What can hang from each mark:
Y: B L M
L: G
C: W
B: Y
G: C M W Y
E: U
U: G L
M: Y
W: J

Each row was made from one small tree. The marks that hang from a mark follow it in brackets, in alphabetical order. Every link used is in the known rows. Write each row's tree.
Known rows:
L{G{C W{J} Y{B M}}}: [ 18   8 -15  32 -14  34 -23  21  -9 -40 -11  32  30  54  24  -6  10   1
 -61  46  23 -20]
G{C M}: [ 10  53   3  28 -28  22 -10   6   2 -18  -8  42  -3  21  27 -14  -7  -9
  -4  45  -1 -25]
M{Y{B L{G}}}: [-38 -16 -18  -5   4 -12   1  30  21   4   1  10  14   1  15 -10 -38 -26
  15  36  20  18]
Y{B L{G} M}: [-58   6  -4  -7  -6  -7 -17  12   3  -6 -24  -6  29  27  23 -32   8 -31
  -8  29  15  22]
U{L{G}}: [-17  12 -12  14 -24  -4 -18  11   0  14 -13  22  40  11   7 -14  11  -3
  10  19  36  -2]
M{Y}: [ -8  -5 -12  -4   5 -12  17  14  14   7   3  20   2  -2  26  10 -39  -7
  23  44  11  13]
G{W{J} Y{B L M}}: [ -1  -5 -15  -2 -10  15  -5  11  -9 -35  16   3  27  22  27  -8  10  25
 -37  64  16  22]
E{U{G}}: [ 22  19  11  -6  -9 -11   2  16  14  -7 -17  24  19  10  18   7  16  -3
  24  52  32  11]
G{M W{J} Y}: [ 49  16  -5  27 -26  40  -3   6  -5 -34   8  54   7  26  44   0   6  31
 -28  69   9   7]
L{G{M}}: [  3  24   5  29 -24  22 -16  15   7  -4 -37  53  11  38  36 -18   2 -26
  -2  24  14  -1]
Y{B L{G{W}} M}: [-47  14 -14   1 -16   6 -27  14  -1 -20 -15  -5  38  31  21 -21  10 -27
 -21  47  21  16]
E{U{G{C M W Y{B}}}}: [ 38  33   4  12 -21  27 -14  15  12 -31   1  43  22  16  29   4  18  11
  -7  96  28  -6]
G{C{W} Y{L}}: [  8  35 -13  13 -12  13 -11  26  -5 -28  16  20  11  11   7 -21  -7  15
   4  45  20 -12]
Y{M}: [-20  18   5  -5  -5  -7   4  -8  -5  -2 -23   6  14  24  38  -7   6  -7
   2  39   5  17]
M{Y{B L{G{C{W}}}}}: [-36  -1 -31  -4   4 -11  -7  29  21 -11   8  11  15  -2   5  -9 -35 -29
  16  44  15   6]
Y{B L}: [-36   6  -8 -10 -14  -8  -5  33   8   4   8  -2  16   8   5 -23  -8 -11
  11  25  14  12]
U{G{C{W} M Y{B}} L}: [  6  37  -8 -11  -1   1 -21  -1  24 -14  14  39  25 -15  31 -17  34  16
  10  85  20  -6]
B{Y{L{G} M}}: [-14  -9  -5   0   3 -10  -9  -1  -6  -6 -48  -2  29  21  19 -19  -2 -20
  10  36  20  16]
G{C M W{J} Y{B}}: [ 40  24 -14  32 -27  48 -15  15  -3 -45  22  50   8  31  30  -3   3  26
 -50  77   2 -24]
G{W Y{B}}: [ 19   1 -15  11 -21  36 -10  31  -4  -8  20  28  26  29  30   1   0  25
 -26  70  21  -1]

Write each row's tree:
[  7  33 -17  28 -18  14 -24  29   1 -23 -21  36  21  39   5 -10   2 -26
  -6  20  20 -26]
L{G{C{W}}}
[-13  -8   3  11  -3  18 -11  17   0   4 -30  32  23  46  42 -21   9  -8
 -23  33  18  12]
L{G{Y{B M}}}
[ 28   1  -9  32 -24  43 -20  22   3 -25 -13  58  19  45  37 -11  11   1
 -39  49  15   1]
L{G{M W{J} Y{B}}}
[-58   9  -3 -21  -4 -15  -5   4   3  -2  -6 -17  21  11  23 -26   3 -15
   3  41   5  28]
Y{B L M}
[-12  16 -24  21 -25  13 -27  43   3 -36   6   9  29  30  -9 -17  -2 -20
 -32  25  26 -19]
Y{B L{G{C W{J}}}}
[ 34  41 -15  50 -35  37 -28  18  -3 -48 -19  52  17  46  17  -3   5 -18
 -41  37  18 -33]
L{G{C M W{J}}}
[ -1  27 -22 -20  11 -25  -9 -10  34 -25  16  29  18 -32  18   0  15  -3
  20  78  12   0]
U{G{C{W{J}} M{Y{B}}} L}
[ 21  23   6  -3 -12   4  -7   9   4 -29  -8  15  32  11  29   4  21  13
   5  84  42  21]
E{U{G{W Y{L M}}}}
[-31  30 -16  12 -21  11 -30  29  12 -20  -6  24  18  19   5 -33   1 -32
   1  35  10  -6]
Y{B L{G{C{W} M}}}
[-14  21 -17  19 -24  17 -29   4   3   0   0  41  33   8  16 -24  17   6
   2  52  22  -8]
U{L{G{C{W} M Y{B}}}}
[ 22  39 -26  28 -24  17  -8   6   7 -59  21  29   3   1  15   7 -30  -2
 -19  72   9 -17]
G{C M{Y{L}} W{J}}
[-10  42  -7  19 -15   6  -2   5  13 -21   4  30  -7  -5  26 -13 -38 -14
  11  58   4 -10]
G{C M{Y{L}}}
[ 45  27  -1  12 -16   8  -7  23   5 -46   5  22  25  12   8   7  15  18
  -9  69  43  -6]
E{U{G{C W{J} Y{L}}}}
[ -6  22 -18  16 -31  -2 -22   5  -3  -2  -7  22  42   5 -12  -3  16   0
  28  47  38  -2]
E{U{L{G{C{W}}}}}
[ 25   5 -18  26 -16  11 -18  15  -3 -34 -27  21  24  21   2 -12  -7 -13
  -7  41  22 -13]
B{Y{L{G{C M W{J}}}}}
[  3 -11  -9  10  -6  -4  -9  22  -1  -1 -35  10  25  18   5 -17 -10 -17
  17  24  28   3]
B{Y{L{G}}}
